Each row was made from one small tree. The marks that hang from a mark follow it in brackets, in alphabetical order. Every link used is in the known rows. Write each row's tree.
(in the rows, 128 means zero)
Known rows
vekara[basetas sido[benas pusad] velofud]: [158  73 105  87 156 134 130 118 129  97 134 143 100 171 116  82 143 134
 141 110 108 135 159 148 166]
basetas[vekara[benas] velofud[sido[pusad]]]: [135 163 121 153  56 142 128 102 168 162 145 133 107 104  99 132 138 135
 202 130 105 145 135  88 102]
vekara[benas sido[pusad] velofud]: [153 147 117 100 138 142 193 101 125 110 137 129 112 146 110  97 137 120
 170 117 105 146 145 113 149]
velofud[basetas vekara[benas]]: [151 189 100 147 190 185 176  68 101 133 136 117 190 103 113 120 147 104
 147 138 122 112 102 106 134]
basetas[vekara[benas] velofud[sido]]: [142 181 128 165  93 180 130  82 142 158 156 143 129 121 101 162 130 135
 202 140 104 128 118  80 104]
basetas[velofud[sido[pusad] vekara[benas]]]: [142 174 116 166  85 130 165 100 146 173 145 121 126  90  97 131 157 109
 185 128 117 140 115  81 115]
vekara[velofud]: [165 131 147 131 190 214 202 103 115 137 154 115 171 150 108 191 114 120
 142 124 116  94 126 133 118]
velofud[basetas vekara[sido[benas]]]: [162 123  99 149 252 196  97  88 131  85 142 135 167 125 106  99 160 115
 151 131 120 109 117 136 150]
pusad[sido[benas]]: [155 107 142 132 186 193 150 115 169  91 159 128 185 125 108 183 135 125
 173 120  80 131 145 186 116]
sonalik[sido vekara[benas velofud]]: [159 164 147 109 221 158 200 107  85 159 140 114 138 151 131 140 139 127
 165 128 133 155 130  99 182]
sonalik[vekara[benas velofud[basetas sido]]]: [155 184 121 128 197 132 141  64  58 145 132 132 125 153 120  88 143 119
 143 131 139 130 117  68 175]
bedis[sido[pusad vekara[basetas[velofud] benas]]]: [133  71 120 135  60 116 152 139 155 156 113 144 102 153 103  71 150 113
 161 118 107 128 123 145 145]
velofud[basetas sido[benas pusad] vekara]: [151 128  94 163 197 132 106  93 152 137 139 126 154  84  97  99 168 102
 152 124 125 122 136 130 138]
sonalik[sido[pusad] vekara[basetas benas]]: [145 115 106  88 144 114 204 119 111 155 126 108 125 132 135  73 156 122
 164 125 135 166 143 123 182]
vekara[basetas[velofud] sido[benas pusad]]: [146  55  96 114 109 157 101 130 164  99 147 147 100 157 113 113 154 138
 159 108  91 137 143 153 141]
vekara[velofud[basetas sido[benas pusad]]]: [152 113 107 133 195 125 114  94 130 131 145 142 124 135 103 113 147 115
 137 108 109 130 156 134 150]
benas[vekara[sido[pusad]]]: [153  90 117 128 173 200 170 129 141  80 124 119 140 140 102  80 155 124
 164 130 114 110 154 123 123]
basetas[vekara[sido velofud]]: [165 130 146 121 172 212 131 106 119 110 138 132 121 173 101 119 114 149
 173 132 132  96 132 103 125]
sido[pusad]: [153 104 122 139 153 191 203 120 174 131 151  99 178 101 102 172 132 108
 160 121 106 107 141 163 104]
vekara[basetas[velofud]]: [150  94 118 131 102 211 170 110 121 142 157 129 154 166 114 174 125 133
 141 122 110  87 108 132 108]
bedis[sido]: [161 105 156 174 171 229 232 111 155 127 158 119 178 136  93 160 117 106
 167 130 119  79 128 159 113]
basetas[vekara[sido[benas]] velofud]: [151  99 130 151 165 221  56 119 184  94 157 147 121 139 105 167 138 155
 192 127  90 127 132 133 115]
benas[vekara[sido velofud]]: [165 116 140 125 212 223 167 114  81  86 126 135 131 189 106 100 138 137
 148 131 125  92 141  94 140]
velofud[sido]: [161 143 125 166 178 201 205  83 134 144 166 121 184 121  95 172 130 100
 175 140 120  94 125 131 114]

Write each row's tree
[150  60 116 107 184 141 100 133 148 106 122 142 164 156 111 116 153 123
 154 127  94 125 131 199 146] | pusad[sido[benas vekara[basetas]]]
[149 119 116 131 170 150 141 103  74 126 115 137 116 164  99  60 150 122
 128 118 138  92 156  82 138] | benas[vekara[velofud[basetas sido[pusad]]]]
[153 121 135 140 163 130  96 114 170 141 140 134 112 111  97 139 136 136
 173 120 112 141 166 124 130] | basetas[vekara[velofud[sido[benas pusad]]]]
[152 100 116 109 121 131 175 114  71 138 110 137 104 176 105  55 145 128
 131 123 141 101 158  85 144] | benas[vekara[basetas velofud[sido[pusad]]]]
[172 116 149 117 217 189 148 117  99 109 139 114 124 172 115 117 132 137
 153 128 141 109 118 102 159] | sonalik[vekara[sido velofud]]
[147 164 112 117 158  89 134  84  83 149 123 124 103 136 118  61 151 117
 142 118 137 144 133  76 173] | sonalik[vekara[benas velofud[basetas sido[pusad]]]]
[160 181 112 141 182 187 194  80 122 110 141 120 165 115 107 109 149 109
 185 145 120 123 107 102 140] | velofud[vekara[benas sido]]
[148  64 111 141 226 149 109 141 213 127 131 115 175  82 103 167 164 101
 163 123  83 141 145 203 134] | sido[benas pusad vekara]
[150 104 139 111 218 182  93 116  83  67 118 150 140 187 115  96 147 149
 125 111  99 118 158 128 142] | pusad[sido[benas[vekara[velofud[basetas]]]]]
[151  68  98 102 133 175 166 125 106  81 111 130 122 170 110  37 155 131
 145 129 126 104 154 120 140] | benas[vekara[basetas sido[pusad]]]
[152  33 135 120 168 106 122 150 154 138 108 146 106 161 101  75 146 116
 134 108 115 122 153 180 171] | bedis[sido[benas pusad vekara[basetas velofud]]]
[148  50 133 145 216 123  84 142 161 125 112 145 118 147  96  79 153 109
 132 104 110 117 151 180 165] | bedis[sido[benas pusad vekara[velofud[basetas]]]]
[141 123  82 116 117  81 164  96 133 161 114 133 136 120 105  64 162  93
 167 137 118 137 131 137 159] | velofud[sido[pusad vekara[basetas benas]]]
[140 149  91 112 129 156 114  85 142  92 122 132 118 126 109  43 144 134
 178 129 115 131 142 110 137] | velofud[basetas[vekara[benas sido[pusad]]]]
[144  74 113 135 163 212 110 120 120 104 136 149 144 160 120 157 154 145
 136 122  86 119 138 131 130] | sido[benas[vekara[basetas[velofud]]]]
[151  59 145 165 167 160 174 151 193 141 122 115 154 116  86 109 143  95
 166 126 121  92 137 184 126] | bedis[sido[pusad vekara]]
[142 107 128 130 159 109 146 119 122 141 102 140 114 154 100  43 145 102
 139 114 120 119 136 139 165] | bedis[sido[pusad vekara[benas velofud[basetas]]]]
[166 104  99 127 199 181 134  98 126  99 138 136 152 140 111  97 155 123
 154 136 124 115 119 137 156] | velofud[vekara[basetas sido[benas]]]
[146 145 124  99 172 129 115 102  83 119 108 144 145 179 112  75 143 122
 142 120 108 122 119 136 152] | pusad[sido[vekara[benas velofud[basetas]]]]
[153 115 103 161 223 167 119  88 118 147 134 134 177 138  93 104 153  92
 152 142 131  79 109 144 139] | velofud[basetas sido[vekara]]
[155  85 108 131 194 174 141 118 194  85 154 124 148 109 105 137 153 116
 176 119  87 140 156 175 138] | vekara[sido[benas pusad]]
[155 138 129  95 164 121 161 111 118 109 122 113  95 142 121  78 147 132
 165 119 124 159 137  94 173] | sonalik[vekara[benas sido[pusad] velofud]]
[161 116 116 140 161 178 174 121 157 116 135 104 148 108  96  98 149 111
 171 130 137 104 124 125 122] | velofud[vekara[sido[pusad]]]
[145 147 113 117 118 162 148 104 171 102 133 124 123 111 106  84 138 132
 200 134 108 145 147 119 126] | basetas[vekara[benas sido[pusad]]]
[144 105 100  83 130  93 160 118 115 154 101 128 122 151 117  82 147 112
 136 120 112 136 133 140 163] | sido[pusad vekara[basetas benas velofud]]
